Known rows, with every step that occurs
tugo, paka: [  4.8  16.9   7.4 -10.0   2.0  -1.4 -19.5 -15.6   5.5   1.3  -4.2  20.8
 -14.5 -19.1 -13.1  18.8  -8.9  -8.6 -13.0   4.5  -3.1  14.1  -1.1 -10.0]
tofa, denatav, fulalu: [-10.8 -11.5  -0.5   7.3   0.1  -4.9 -16.0 -45.6   5.1 -53.8  13.4  20.4
 -27.4  -8.3  -4.7  -2.4 -12.4  12.3  -6.3 -11.9  -9.6 -20.3  14.1  -4.2]
gami, tugo: [  7.8  29.7  -7.0  -7.6   1.9 -15.4 -12.5 -34.7  16.6 -30.0 -25.1  16.4
 -28.4 -22.4 -18.9  16.6 -26.1  -7.5  -9.3  14.8   2.6  41.1  -5.5 -14.6]
fulalu, denatav, tofa, ruzonan, paka: [ 18.5  -8.5   4.2  15.6  -7.1   3.2 -28.6  -1.9   9.2  -5.5  53.7  -1.9
  11.4  10.8 -26.9   5.5   9.4   7.0 -13.4   8.6 -10.2   5.3   8.3  13.8]
tugo, paka, ruzonan, denatav, fulalu, tofa: [ -3.7  13.1  12.6   6.1   3.5  11.2 -20.5  11.9   0.3  21.7   0.1  25.2
   2.4 -24.5 -10.1  11.4  11.7  -7.5 -17.0   0.4  -0.9  -1.7   5.0   0.4]
ruzonan, tofa, fulalu: [ 11.1 -26.1  -3.5   0.9  13.4 -10.4  -3.2  -5.1   6.8 -20.0   2.9   2.8
   5.3   7.3  -5.3  -0.1   0.5   4.5   2.8   2.1  -5.9  -7.3  -2.6  -6.5]
paka, ruzonan: [-17.5   8.1   4.5   8.0   2.5  -3.9 -24.1   4.3   5.4   9.8   4.3  15.0
  -4.9 -28.5  -3.9  13.1   3.2  17.0 -20.7   2.1  -2.6   1.1  -2.5  -7.0]
ruzonan, denatav, tofa: [ -0.6   1.7  -2.2  11.5  10.0   5.4  -2.2   1.7  10.5 -26.8  35.1   6.4
  -8.0  14.8 -18.4  12.4   8.2  17.5   1.4   1.7   0.4   5.3   1.3  12.1]
denatav, fulalu: [-13.6 -14.3   0.2   2.9   5.4 -19.2 -12.2 -26.1   5.5 -41.8 -12.8  13.3
 -52.1 -36.6  -7.1   9.8 -11.6  36.1  -2.6   8.3 -12.5  -9.8   8.7 -19.7]
gami, tofa, paka: [ 11.7   2.7  -2.2  10.0   6.0  -8.0 -21.0   8.6   9.3 -24.6  21.4  -1.7
  11.5 -10.2 -21.3   5.4 -11.5 -22.1  -4.4   1.9   4.5  27.6  -1.6  -8.5]
gami, tofa, ruzonan, denatav, fulalu, zere: [  1.8  10.8   1.3  19.4   8.1  -4.8 -22.5   1.4   7.7 -30.7  33.5   5.7
  -5.8 -21.2 -22.6   0.8   1.4  -7.8   3.2  -6.4  -1.1  -8.4   8.6   8.0]
tofa, gami: [  0.2   9.8 -12.4 -12.5  15.0 -16.4  -4.7 -24.3  11.7 -62.0  -2.6  -0.2
 -10.4 -13.3  -8.4   6.0 -30.8  37.4  -4.1  -2.4  -1.4   6.9  -5.6 -16.8]
ruzonan, denatav: [ -9.3  11.0  -1.1   7.2   4.5  -1.8  -5.7 -18.6   8.6 -18.6  10.9  15.1
 -32.6   4.5  -9.8  18.0   1.5  13.8  -1.8  -2.8  -0.9  -7.3   1.1   1.7]
denatav, tofa: [  6.9  -8.4  -2.8   6.6  11.8  -4.4  -9.9   1.6  14.8 -32.7  33.0  -2.7
   0.4   1.0 -23.1  14.8  -1.1  23.7  -3.7  12.6  -4.8  25.6  -1.2   1.4]
gami, tugo, paka, ruzonan, denatav: [  6.7  44.1   2.2  -9.4  -1.1   3.2 -15.2 -10.9   8.0   3.9 -21.4  28.3
   3.8 -27.1 -16.3   7.4 -12.1 -29.2 -16.4   9.6   9.1  36.0  -5.3  -3.8]
tofa, gami, tugo, paka, ruzonan, denatav, fulalu, zere: [  3.2  24.8  -8.1 -21.0   9.5  -7.6  -2.9 -22.0   7.0 -48.6 -18.7  14.2
   1.9 -33.7 -12.4  -4.0 -30.2  18.2  -7.5   0.5   7.8  17.4  -2.4  -6.5]
fulalu, tofa, ruzonan, denatav: [ 12.7   6.6   0.5  28.9   3.2  -0.6 -24.2  -5.3  13.3 -12.4  15.8   2.1
   1.0   5.2 -23.9  24.1   9.9   7.7  -7.6   1.2  -8.0   8.8  11.2   6.6]
denatav, tofa, paka, ruzonan: [  9.1 -11.7  -1.2   7.2  -2.7   3.7 -15.8  23.9   5.0 -13.2  37.5  -4.1
  56.7   3.1 -21.8   0.7   4.4  16.6 -14.1  10.4   3.4  38.0  -0.3   8.7]
tugo, paka, ruzonan, tofa: [  3.5  11.2  12.2  -3.7   6.9   8.0 -19.7  16.5   0.7  31.1   5.7  16.2
  27.6 -14.3  -8.8   6.8   7.6 -16.4 -18.8   4.3   0.9  10.5  -4.4   0.2]
tofa, gami, tugo, paka: [ 13.9  34.0 -11.6 -24.0  12.0 -10.7  -3.0 -26.3  11.8 -55.6 -21.5   9.4
   6.8 -22.1 -15.6   0.1 -39.5   5.7  -7.4   3.6   6.9  33.2  -8.7 -15.8]
tofa, paka, ruzonan, denatav, fulalu, zere: [-10.8 -10.0   2.6   3.3 -18.6  -0.8 -19.7   2.7  -5.3   4.5   6.2  11.2
  29.6 -16.8  -7.8  -0.7   2.4  21.9 -18.6   0.0   6.1   8.6   6.7   6.7]
ruzonan, paka: [  6.0   8.7   1.0 -10.8 -10.6 -12.0 -24.2  -0.9  -4.2   8.0   4.9   6.0
 -11.8 -12.6 -12.2  14.5  -8.6  25.8 -16.0   6.7   3.9  20.1  -6.1 -11.4]

Rows
[ -5.8   2.6   1.3   5.2 -16.3   4.3 -18.5  10.7  -3.6   8.9   9.0  10.0
  45.1  -2.3  -7.6  -1.3   2.5   6.4 -19.8  -1.3   8.9  17.4   0.7   4.8] | tofa, paka, ruzonan, denatav
[ 11.8  -5.0 -10.6  -2.7  19.7  -6.3  -1.4   1.4  14.5 -61.5  32.5 -10.5
  19.1   0.3 -21.7   3.1 -15.1  36.7  -0.7   6.8  -0.7  24.8  -4.3  -1.0] | denatav, tofa, gami
[  1.5 -26.7   0.1  14.6   1.0 -15.4 -17.4 -11.9   6.6 -33.1 -12.6   3.7
 -24.5 -24.9 -15.6  14.6  -5.2  29.4  -7.2  12.0 -11.3  10.1  14.4 -15.2] | denatav, fulalu, tofa, paka
[ 10.2  23.4   1.3   1.1 -19.4  -5.0 -31.8   0.4  -6.1   1.3  19.0   7.2
  34.8  -9.6 -16.5  -1.6  -3.5  17.2 -15.5  -1.6   1.8  10.5   1.6   3.7] | tofa, ruzonan, paka
[ -1.8  -2.4  13.1  -4.5   2.9   8.2 -21.9   3.1  -1.9  20.5  10.7  19.7
  18.1 -21.0  -6.7   2.3   7.5  -8.4 -18.4  -1.0  -1.9  -3.5   4.3   6.4] | tugo, paka, ruzonan, tofa, denatav, fulalu, zere
[  9.6 -19.8  -5.4   5.9   9.3  -4.9  -7.7  -4.4  10.0 -46.5  21.6   6.3
   0.9  -6.5 -18.0   4.5  -1.4  24.1   2.0   4.0  -5.9   5.7   2.5  -3.1] | denatav, tofa, fulalu
[ 20.3   1.4 -11.2 -11.0  22.2 -11.8   4.8  -3.9  13.8 -38.3   1.4  -9.4
  26.4  10.2 -13.2  -3.4 -20.2   4.1  -0.9   9.5   3.0  27.4 -11.2  -5.4] | ruzonan, tofa, gami, tugo
[ 20.4   6.5   1.4  20.7  -4.3  -5.8 -33.6   3.3   6.9   0.3  13.2  -1.6
  11.8  -3.0 -25.3  22.8   5.2  13.6 -14.8   6.1  -5.3  21.6   8.0   0.6] | fulalu, tofa, ruzonan, paka
[ -6.1  -4.8   5.3   9.6  10.8  -0.8 -16.2  21.3   5.0  21.0  14.1   4.1
  23.2  -8.4  -3.8   5.1  12.1   6.1 -16.8   5.3  -1.4   4.0  -5.5   1.2] | paka, ruzonan, tofa
[  5.8  -1.9  -3.8  11.6  17.1 -12.3 -18.4  -6.1  11.4 -41.7   8.2  10.8
 -28.1 -25.3 -14.6   5.7  -9.6 -16.1   5.6  -6.4  -3.2  -7.6   0.9 -16.7] | gami, tofa, fulalu
[-19.1   0.2   6.0  20.9   5.6   3.1 -17.1  13.3   2.8   5.4   6.0  17.3
 -10.9 -22.3  -5.0   9.7  15.7  19.8 -13.5  -0.7  -3.4 -14.9   6.8   1.4] | paka, ruzonan, denatav, fulalu, tofa
[ -2.9 -17.7   5.2  11.9   7.2   0.9 -17.5  16.5   3.5  16.2  12.4  10.0
  19.6  -8.8  -1.9  -1.8  15.4   1.1 -14.1   0.1  -4.9 -16.1  -0.9   0.6] | paka, ruzonan, tofa, fulalu, denatav
[ 10.1  27.6   1.4 -10.8  -1.6   3.1 -14.3 -12.4   7.1  -3.9 -14.6  27.6
   5.5 -31.4 -19.8   4.9  -8.6 -18.0 -12.9   8.1   8.3  30.3  -0.8   3.3] | gami, tugo, paka, ruzonan, denatav, tofa, fulalu, zere
[  1.8 -12.1  -2.3   6.8  13.6 -16.3 -21.3 -15.8  11.8 -38.9   9.1  11.1
 -43.0 -34.4 -16.2  12.0  -8.9  -3.0   4.5  -6.1  -4.4 -10.9   4.4 -11.2] | gami, tofa, fulalu, zere
[ 23.6   5.2  -8.0 -13.8  21.3  -7.3   3.7   0.7  11.6 -31.3  -0.5  -5.8
  35.2   9.0 -14.0  -4.1 -19.3  -4.8  -2.2   9.0   4.5  29.5 -11.1  -4.3] | ruzonan, tofa, gami, tugo, paka
[  7.3  23.3   0.1  22.0  10.2  -0.4 -21.2   9.2   9.8 -25.0  36.8   5.2
  11.4  -6.8 -22.1   0.7   1.3 -22.4   2.0  -7.8   1.1  -0.2   2.8   5.4] | gami, tofa, ruzonan, denatav
[ -1.2  18.9  11.2   0.7   3.4  15.3 -18.1  17.4   0.4  23.0  15.7  23.0
  21.8 -14.2 -12.1   7.9  11.5 -10.1 -16.8   0.2   3.2   6.7  -0.7   6.7] | tugo, paka, ruzonan, denatav, tofa
[ 17.0  24.1   3.1  -7.9   0.1   2.5 -16.5  -9.9   8.1   6.8 -19.0  24.6
  11.7 -21.8 -15.6   0.6  -9.3 -37.1 -15.5  10.6   4.2  27.2  -3.4  -4.2] | gami, tugo, paka, ruzonan, tofa, fulalu, denatav
[ -5.2 -12.2   3.3   8.5   9.1  -0.8 -14.4  18.8   1.8  12.1   6.0  10.3
  24.0 -12.8  -0.6  -2.2  12.0   6.9 -12.8  -0.4  -1.8 -10.1  -3.2  -2.3] | paka, ruzonan, tofa, fulalu
[-13.4   7.2   4.3  15.4   6.9   9.4 -13.9  22.0   4.6   8.0  28.1  12.8
  15.4  -7.4  -9.6   6.2  17.4  15.6 -13.6  -0.5   2.3  -2.0  -0.9  10.5] | paka, ruzonan, denatav, tofa
[ 18.9   5.6  -0.6   7.2  -4.9   1.7 -20.7  18.5   1.8 -16.4  47.6  -4.6
  50.4   3.5 -27.2  -1.6   4.3  22.5  -9.3   7.7   1.2  27.3   1.2  13.5] | denatav, tofa, ruzonan, paka
[-17.3   1.7   2.3  15.9   9.8   2.5 -12.9  13.1   2.8  -7.4   5.5  13.2
  -1.4 -23.4  -4.4   4.4   9.2  27.1 -12.0  -3.6  -1.4 -15.3   5.2   0.0] | paka, ruzonan, denatav, fulalu, tofa, gami
[ 13.9  34.7   2.5 -10.8   3.2   0.6 -14.6  -5.1   8.9   8.0 -20.8  21.0
  16.1 -23.1 -17.2   5.7 -12.5 -32.1 -16.5  14.3   7.7  43.2  -7.5  -5.3] | gami, tugo, paka, ruzonan, tofa
[-13.3   1.7   3.0  14.7   5.5   9.3 -12.8  20.0   2.4   2.4  23.4  17.2
  15.6 -10.8  -6.7   0.8  17.3  15.7 -10.6  -4.7   2.0 -11.5   1.0   8.8] | paka, ruzonan, denatav, tofa, fulalu
[ -4.7  -9.9  -0.4  16.9   2.3  -2.7  -7.2  -9.1   5.0 -25.7   3.1  10.9
 -25.6  -2.6 -12.8  11.7   5.6  21.7  -0.5   1.5  -4.1  -6.8  12.1   0.3] | ruzonan, denatav, fulalu, tofa, paka
[-15.6  -3.9   3.7  12.1   2.9   6.0 -14.6  11.8   2.4   2.7  24.0  16.5
   5.6 -17.6  -8.0   5.8  17.7  24.6 -11.6  -4.3   1.0 -12.7   3.8  13.3] | paka, ruzonan, denatav, tofa, fulalu, zere
[ 13.2  -3.6  -8.5  11.3  19.8 -13.8 -14.9 -13.7  19.7 -43.5  -2.6  -7.0
 -20.4  -6.0 -19.3  28.2 -13.8  27.2  -7.3   5.2  -7.5  20.3   2.8 -14.0] | fulalu, tofa, gami
[ 16.2 -22.0   1.6  13.4  -5.1   1.5 -22.2  -9.1  13.5 -14.4  44.6  -3.5
   4.4  15.4 -24.9  10.3   4.4   3.3 -12.7  12.2  -9.4  14.6   7.2   8.4] | fulalu, denatav, tofa, paka
[  1.0   2.8  12.6  -1.0   4.7  10.9 -19.3  10.6  -2.0  18.3   8.7  20.8
  28.1 -15.5  -6.1  -2.6   7.2 -17.4 -17.7  -1.4  -0.9  -1.9   1.9   2.0] | tugo, paka, ruzonan, tofa, denatav, fulalu
